Known rows, with every way that one mark hangs from another
voga(tumar(fisig rofik)): [-16.8  -9.6   6.4  -4.1   0.4  20.6  -6.1  18.1  -0.9  16.1  -8.6  -4.9
  -7.2   2.2 -20.7   6.3   1.9  10.4   8.5 -29.4   1.7 -15.4   6.6  27.8
 -24.1   9.8 -16.7  20.9 -14.7  -7.1 -26.0  -6.5 -19.5  14.0   4.9]
lifi(rofik): [ -3.6  -8.9   9.6  -4.6   6.8  -1.0   7.6  -9.5  10.1  15.3  -5.3   0.6
  10.4 -18.8  -5.9   5.0 -10.3  19.6   6.5  16.4   4.2  -3.0   6.7  13.9
 -15.0 -19.5 -18.3  -5.9  -0.6   2.2  -2.6   0.1 -16.6 -21.8  13.6]
nefep(tumar(fisig)): [ -7.4  -7.2   5.5  -5.2  -7.6  16.6  -3.0  13.5 -15.2  13.2   6.0   1.5
  10.9 -19.6  -9.6   2.1   8.0  14.1  -0.9 -24.6  -1.6  -4.2  20.4   6.4
  -8.9  -2.5  -4.8  36.7  -3.5  -5.8  23.8 -12.2   2.7   5.1   0.0]
lodonon(tumar(fisig rofik voga)): [-10.6  -6.5   4.6   8.5  -9.9  24.9  -8.6  18.0 -21.6  15.5  -5.0  -2.8
  -4.8 -13.8 -11.8   4.3  19.6  14.3  -1.3 -28.0   0.9   5.5  -3.1  18.8
 -15.1  16.8 -28.8  61.4 -17.0 -12.2 -23.2 -13.5 -39.5   5.3 -23.5]
voga(tumar(bura fisig rofik)): [-18.8 -13.9   9.0   4.7 -13.9  18.7 -10.1  26.4  -3.0  24.2 -10.7  -4.2
 -12.3  10.3 -24.8  13.0   9.3   8.8  14.3 -34.9   1.3  -7.9  20.7  25.8
 -10.0   8.3 -19.7  38.0  -8.9  -9.7 -27.5  -7.7 -17.6   8.2   4.0]
voga(tumar): [ -5.2  -6.8   2.6  -4.0  10.9  13.2   3.0  -0.4  -4.7   6.1  -6.0  11.7
   7.0   9.9 -16.2  12.5  -4.2  14.1  -2.7  -9.1  -6.0 -13.1  15.2  26.8
 -27.0  -4.9 -15.9 -14.1   2.3  -6.1 -23.2   1.0  -1.2   5.1  -0.9]
rofik(tumar): [ -0.4  -4.2  -2.8   4.0  15.1  -2.0  -3.2   2.4  -2.8  13.9  -3.6  17.0
  20.5  14.7 -10.4  -4.4  -0.4  24.1  13.4 -11.1   1.6  -3.2  18.4  25.3
 -13.4   3.8   1.7  -0.5  -7.1  -4.8   5.7 -13.2  -8.7  -0.2 -11.4]
nefep(tumar(bura fisig rofik)): [-16.3 -13.1  14.2   4.9 -26.6  16.6 -12.0  30.6 -13.6  25.1   3.3 -10.4
  -3.0 -10.2 -17.1   9.7  18.1  11.6  13.5 -39.3   0.9   5.1  28.9   7.8
   0.4   4.3  -5.9  77.2  -6.6  -5.3   9.9 -11.0 -14.5 -10.8  -2.6]
tadif(lifi(nefep rofik(tumar(fisig voga)))): [ 10.6  -2.4   7.4  17.1   7.5 -18.5  -2.5   2.4  10.3  20.2 -15.8  13.8
  28.2 -25.1  -7.6  15.0   2.6  21.2  35.0  -5.6  23.1 -37.1  -7.5  12.6
  -4.0   4.7  -9.5  -9.9  -2.1  -2.0  35.3 -12.3 -71.2  16.8  34.7]
lifi(nefep(tumar) rofik): [  9.5  -8.1  15.4   6.8  -4.0 -13.5  15.7  -1.3  12.6  15.4  -7.7   5.4
  22.0 -30.6   0.3   8.9  -2.3  25.1  25.2   6.3  10.0 -12.5   5.8   0.8
 -21.2 -25.4 -17.1  -5.2   6.4   5.6  32.8   0.3 -37.8 -16.0  12.5]
lifi(nefep(tumar(bura fisig)) rofik): [  1.0 -12.7  16.0  13.5 -19.5 -10.1   7.0  12.4  12.3  26.2 -11.0   0.6
  13.7 -32.4  -3.2   9.7   8.0  19.8  34.4  -7.2  15.3  -7.4  16.2  -0.9
  -5.9 -28.7 -21.0  24.9   4.5   1.7  36.8  -9.8 -38.2  -2.7  17.9]
voga(tumar(bura fisig)): [-15.2 -12.9   2.8   5.1 -11.5  15.8  -9.5  16.7  -7.6  19.7 -10.2   6.3
  -4.8   8.4 -22.2  12.5   7.6   9.0   8.0 -29.3   0.2  -8.0  30.6  22.9
  -5.2 -11.3 -18.9  25.4   1.1 -11.9 -20.8  -9.2   4.5  17.7   7.3]
tumar(bura fisig rofik voga): [-17.6 -10.2  12.3  19.3 -35.6  19.9 -23.9  43.9 -14.0  30.0  -4.7 -13.0
 -15.5   0.7 -17.2  10.8  27.7  13.8  15.8 -35.8   1.4  -7.3  17.7   5.5
  11.1  -3.3 -14.9  78.3 -12.3  -5.3 -12.6 -18.7 -45.5 -25.1  -6.3]
tadif(lifi(rofik)): [  0.8  -4.9  11.2  -4.6   7.6  -4.5   3.0 -14.1   4.8  12.3  -4.5   7.2
  19.8 -23.4 -11.7  21.8  -7.3  14.0   8.4  14.9  13.0 -23.2  -2.5  20.1
  -3.4   1.0 -10.7  -6.2   2.1  -1.2  15.0  -2.8 -39.3   5.8  36.8]
bura(tumar(fisig voga)): [ -2.1   0.5   3.2  10.5  -7.5  24.7   1.4  16.1  -4.1  21.4  -2.1  -3.4
   7.9 -11.8  -8.6  11.9   7.8  12.6  14.4 -24.2   3.7 -21.7   3.5  12.3
 -24.0 -19.6  -3.7  11.7  -9.9 -15.2  -2.3 -19.0 -22.6  23.6  -4.0]
tumar(fisig voga): [ -8.7  -2.3   1.5   7.8  -8.3  20.1 -14.8  24.6 -15.1  15.8  -0.8  -1.2
   1.8 -12.6  -7.9   4.1  16.6  16.6  -2.9 -17.5  -0.7 -18.4   7.4   3.8
  -2.2 -12.2 -12.0  29.3  -6.1  -5.0  -0.2 -18.7 -20.9  -6.4   0.7]
nefep(tumar): [ -0.6  -5.8   8.3  -3.6  -1.1  11.1   1.8   4.1 -15.8   7.4   8.8   6.8
  15.7 -10.4  -7.1   6.8   8.1  18.5  -4.2 -10.0  -6.7  -0.6  20.2   7.0
 -14.5  -5.1  -1.8  19.1   4.0  -3.1  18.2   0.3   2.7 -16.8  -6.5]

Rows
[  9.8  -5.5  10.5  23.7  -4.9 -18.9  -7.2   8.5   8.0  25.0 -17.4  14.0
  26.1 -17.4 -10.8  20.7   5.8  20.3  35.7  -9.0  22.9 -33.0   4.2  12.8
   7.4   0.9 -11.0   2.1   1.3  -3.5  34.2 -15.0 -65.6  12.6  32.5]
tadif(lifi(nefep rofik(tumar(bura fisig voga))))
[  4.5  -4.7  14.7   3.9 -10.4  -1.5  10.1  15.4   2.5  14.4  -2.0   3.9
  13.3  -8.5  -5.2   8.0  10.3  24.7  20.9 -11.7   4.1 -18.6   4.2   9.9
 -18.8  -8.7 -10.4  27.0  -7.1   0.1  25.7  -5.3 -33.9 -14.0 -10.1]
lifi(nefep(tumar(rofik)))
[ -1.9  -3.0  -3.1  17.3   6.4   5.2 -15.1  23.7 -11.4  18.1  -5.8  11.8
  14.3   6.5  -9.9  -4.1  11.6  22.9  14.3 -32.0   3.7  -7.9  10.1  13.5
  -7.8   8.3  -2.6  14.3  -8.5  -6.9   9.9 -18.4 -27.0   1.3  -6.6]
rofik(tumar(fisig voga))
[ -5.6  -2.7   9.6  10.4 -13.6  24.3   0.4  25.4  -2.4  25.8  -3.2 -14.9
  -0.2 -11.0 -12.0  10.0   9.6  13.5  20.9 -32.8   3.7 -18.9  -4.0  16.7
 -27.3  -5.7  -6.7  28.6 -20.5 -13.8 -13.3 -16.6 -42.0  13.4  -8.6]
bura(tumar(fisig rofik voga))
[ 10.4  -7.7   7.5  14.3  12.7 -26.1  11.8  -1.4  22.8  20.6 -16.8  14.2
  28.0  -9.3  -2.0   1.0  -7.8  29.7  40.6   5.7  16.4 -12.1   3.8  16.2
 -20.3 -15.1 -14.6 -21.9  -2.7   3.4  21.1  -6.9 -48.1  -6.5   9.4]
lifi(nefep rofik(tumar))
[  3.1  -5.3   1.9  28.8  -2.4   0.9 -16.1  21.5 -14.1  18.3  -7.2  16.6
  15.8  23.2 -12.2   6.9  15.5  26.0  13.4 -23.4  -4.1   0.3  30.0  14.7
   2.5  -0.7  -1.2  16.5   2.6  -6.1   2.4 -11.3 -21.1 -23.8 -18.8]
rofik(tumar(bura voga))
[  0.0  -6.0  14.2   7.1 -19.9  -0.9  -3.0  15.4  -2.2  20.0  -5.6   6.5
  15.0 -16.8 -15.9  23.0  16.2  14.2  22.9 -21.3  16.2 -37.0   6.2  14.6
   8.4   4.7  -8.1  44.0  -5.4  -4.8  37.0 -14.7 -43.1  17.3  21.7]
tadif(lifi(nefep(tumar(bura fisig rofik))))
[  5.2  -9.8   8.7  32.5  -8.5 -16.3  -5.3  20.1  14.4  29.7 -20.1   9.2
  19.4 -13.1  -4.8   5.9   7.2  26.9  42.1 -14.6  17.5 -12.7  11.4   4.6
  -3.7 -21.3 -19.7   4.2  -0.8   0.1  19.3 -15.6 -60.2  -9.1   9.1]
lifi(nefep rofik(tumar(bura fisig voga)))
[  2.8  -3.1  13.8  -1.3  -8.4  -2.2   0.7  10.5  -0.5  15.0  -3.3   5.7
  17.4 -19.2 -13.1  19.7  11.1  14.7  20.5 -15.6  15.8 -39.6  -2.1  15.1
  -0.3  10.9  -5.3  32.3  -9.4  -4.1  43.5 -13.3 -51.3  19.1  22.6]
tadif(lifi(nefep(tumar(fisig rofik))))
[  2.9   0.4  12.0  11.1  -8.8  22.6   6.4  15.5  -2.1  19.8  -1.1  -7.9
   5.2   2.3 -10.4  15.6   7.8  17.2  15.9 -18.4  -2.0 -18.6  -1.7  19.8
 -31.6  -8.5  -3.3  13.2 -15.7 -11.3 -18.7  -6.3 -40.4  -6.5 -14.9]
bura(tumar(rofik voga))
[  5.7  -7.3  11.3  11.3 -20.5  -4.0   6.0  13.3  -1.4  15.2  -2.9  10.0
  15.4  -5.3  -6.8  13.1  14.4  23.6  20.0  -8.9   2.9 -14.4  25.1   6.3
  -3.8 -25.0 -12.6  31.1   4.3  -1.1  30.7  -7.7 -21.3  -9.1 -10.3]
lifi(nefep(tumar(bura)))
[  6.9  -1.3  15.2  -0.8  -6.3  -6.0   2.8   3.2  -2.7  11.4  -3.2   9.9
  21.4 -14.5 -11.4  21.6   9.1  17.9  17.4  -5.7  12.1 -38.8  -2.7  16.9
  -4.0  10.8  -5.2  18.2  -4.1  -2.8  37.2  -6.8 -47.0   9.0  17.0]
tadif(lifi(nefep(tumar(rofik))))
[ -9.5  -9.7  15.3  15.2 -33.9  19.8 -18.7  42.3 -24.7  21.3   2.6  -7.7
  -3.8 -11.2 -13.0  12.6  27.7  14.1   9.4 -43.1  -3.9  -0.8  24.0  -4.5
   1.6   4.9  -6.2  75.3  -4.5  -2.9   8.7  -8.0 -31.3 -27.0  -9.4]
nefep(tumar(bura fisig rofik voga))
[ -0.1  -6.6  14.4  21.3 -31.3   3.0  -5.7  35.8  -5.9  23.1  -5.3   0.0
   4.7  -8.6  -7.6  12.8  26.4  20.4  25.2 -30.0   4.8 -18.0  16.2  -0.5
   0.7 -13.8 -15.6  53.9  -4.9  -1.8  25.4 -13.1 -46.7 -13.8  -8.9]
lifi(nefep(tumar(bura fisig rofik voga)))
[  6.7  -5.1  16.8  21.2 -26.0   2.2  -2.1  28.3  -6.5  17.9  -3.9   4.3
   9.5  -2.8  -6.7  17.5  23.5  24.0  20.5 -17.3   0.1 -15.9  14.4  -0.4
  -2.0 -13.7 -12.5  38.6  -1.3  -0.1  22.8  -6.6 -45.4 -32.5 -14.1]
lifi(nefep(tumar(bura rofik voga)))
[ -8.7  -7.3  15.2  20.2 -30.0  13.8 -17.2  34.5 -13.4  22.1  -2.1  -5.5
  -8.2  13.4 -14.3  17.4  23.2  18.8   8.0 -16.7  -5.4  -7.6  18.9   7.9
   6.4  -4.8 -12.1  57.0  -6.0  -2.7 -20.4  -5.9 -45.2 -46.8 -14.2]
tumar(bura rofik voga)
[  5.2  -6.3   8.2  14.6  -0.8 -19.4  -1.6   2.0  14.0  25.3 -16.5  13.8
  27.0 -17.3 -13.1  17.4   1.7  18.9  39.3  -7.3  25.7 -30.8   5.1  19.3
   5.3   0.0 -11.0   5.1  -2.1  -3.0  37.7 -16.4 -56.5  23.5  36.4]
tadif(lifi(nefep rofik(tumar(bura fisig))))
[ 13.6  -4.8  11.5  23.0  -1.5 -20.9  -4.4   4.5   9.1  19.0 -16.4  17.9
  29.3 -10.2  -9.7  24.7   4.2  22.7  33.2  -1.0  19.4 -31.5   3.1  15.3
   4.5   0.2  -9.5  -9.0   3.0  -2.3  30.9  -7.0 -66.5   1.6  27.3]
tadif(lifi(nefep rofik(tumar(bura voga))))
[  3.2  -8.7  14.4   4.8  -6.7  -8.8  10.6   6.9  12.5  18.9  -8.5  -0.6
  18.2 -40.3  -1.6   6.4   0.3  22.5  28.9  -3.4  14.6 -15.0   6.5  -0.3
 -18.9 -24.4 -20.0   9.3   1.8   3.4  39.9  -7.1 -36.4  -1.4  19.5]
lifi(nefep(tumar(fisig)) rofik)
[ -6.9 -10.1  10.3  19.6 -21.3  20.7  -8.4  19.1 -24.3  15.5  -5.3   4.8
  -3.7   5.2 -14.4  16.4  23.1  17.3   0.4 -19.7  -6.4  13.2  15.3  19.1
  -2.9  12.3 -26.6  62.0  -7.4 -10.5 -31.6  -6.1 -33.5 -22.6 -37.3]
lodonon(tumar(bura rofik voga))
[  5.5  -4.1  16.1   6.7 -16.5  -6.0  -1.7   9.2  -2.8  16.2  -4.2   9.7
  18.4  -8.2 -15.1  27.9  13.4  17.4  18.4 -10.5  11.3 -32.5   8.8  16.7
   5.1   3.5  -7.6  33.1  -1.7  -3.6  36.1  -9.1 -46.7   8.0  14.9]
tadif(lifi(nefep(tumar(bura rofik))))
[-12.5  -5.3   7.8  -1.5  -9.4  22.2   8.4  14.2   6.1  28.0  -2.5 -13.3
   0.0  -9.1 -15.2   5.9   1.9   9.0  25.3 -28.6   9.8 -16.9   1.9  26.3
 -29.0  -8.6  -6.4  34.2 -24.4 -13.8 -10.3 -20.2 -24.7  28.1  -2.9]
bura(tumar(fisig rofik))
[  9.1  -7.0  18.5  16.1 -15.4  -9.7  -4.7   9.7   1.8  20.1 -10.5   8.9
  21.7 -33.2  -8.6  27.3  12.2  16.2  24.0  -8.7  19.4 -32.8   4.0   1.1
   7.4  -6.2 -13.5  13.2   8.0  -1.4  45.5  -8.2 -56.8   3.6  36.7]
tadif(lifi(nefep(tumar(bura fisig voga)) rofik))
[-10.7 -10.5  -1.9  14.5  -4.1  -1.3 -11.4  20.2  -4.3  28.4  -7.7  12.1
  11.3  11.2 -16.4  -2.0   8.5  18.8  25.3 -31.7   5.9  -0.3  34.4  21.6
   3.8   2.5  -1.8  38.2  -6.3  -8.7   7.5 -24.1  -7.8  13.5  -4.1]
rofik(tumar(bura fisig))
[-16.7  -9.8   4.0  -5.0  -7.3  22.4   1.2   9.2 -12.7  16.2  -4.1  -4.2
  -3.4 -13.9 -15.2  -0.9  10.0  11.2   4.3 -23.3   4.9   7.6   3.1  28.4
 -17.5  17.9 -26.1  61.6 -21.7 -11.6 -20.0 -16.9 -24.5  20.5 -23.6]
lodonon(tumar(fisig rofik))
[ -1.6  -6.1  11.8   2.8 -13.2   1.4   5.6  22.4   3.0  19.2  -2.4   0.3
   8.1 -15.1  -7.1   3.3  13.5  19.8  23.8 -19.5   8.5 -22.5   7.0   7.9
 -14.8  -9.7 -11.6  41.6 -12.3  -0.3  30.3 -14.1 -36.8   1.4  -3.5]
lifi(nefep(tumar(fisig rofik)))
[-25.0 -14.2   9.0   2.0 -29.5  16.1 -14.2  33.3  -1.9  32.9  -3.6 -13.3
 -14.8  -1.6 -20.6   5.0  17.3  10.9  16.9 -30.0   7.0  -5.3  23.2  20.3
   9.7  -2.6 -14.7  82.4 -18.6  -5.5  -9.6 -23.8 -28.9  -5.6  -1.3]
tumar(bura fisig rofik)
[  9.5  -6.9   5.9  23.8   2.0 -17.1  -0.9  13.6  16.1  25.4 -18.6   8.9
  22.0 -17.6  -0.1   2.1   3.2  28.2  41.1  -9.4  17.4 -19.7  -0.6   5.8
 -15.3 -17.1 -17.2 -10.1  -4.0   1.6  25.4 -12.3 -60.5  -1.1  12.8]
lifi(nefep rofik(tumar(fisig voga)))
[ 14.5  -5.5  16.2  16.3  -7.1  -9.1   9.1   6.8   6.2  12.3  -8.0   6.2
  21.9 -30.7   3.0  12.3   4.8  27.0  25.0   5.2   5.9 -15.5   0.9  -6.8
 -19.1 -23.8 -19.4  -9.6  10.3   4.0  30.4   2.5 -54.7 -28.1   9.0]
lifi(nefep(tumar(voga)) rofik)
[  5.0  -1.7  14.0   8.7 -12.7   1.5  -5.2  16.0  -7.6  13.8  -3.5   7.4
  17.6 -21.2  -9.9  23.0  18.1  16.7  14.9 -17.0  12.9 -41.2  -3.7   9.0
  -0.4   9.7  -8.0  30.9  -6.1  -4.3  39.3 -11.8 -62.3  10.7  22.0]
tadif(lifi(nefep(tumar(fisig rofik voga))))
[-13.4  -7.8   4.9  22.3 -28.7  19.1 -21.5  33.1 -16.1  23.9  -4.0  -1.5
  -5.8  -3.8 -12.9  11.9  25.2  14.1   5.7 -27.3  -1.3  -9.0  25.0   2.7
  19.7 -19.0 -14.4  55.6   1.7  -6.6  -1.4 -21.9 -20.0 -12.1  -1.9]
tumar(bura fisig voga)
[ 10.0  -5.3  11.4  16.8   1.6 -24.3   1.5  -4.1  13.0  21.2 -15.9  17.7
  28.6 -10.4 -11.2  19.9   0.1  22.4  36.4   2.1  22.5 -29.5   4.9  19.8
   3.3  -3.5  -9.8  -3.6   3.3  -1.6  33.9  -8.8 -56.9  11.5  31.2]
tadif(lifi(nefep rofik(tumar(bura))))
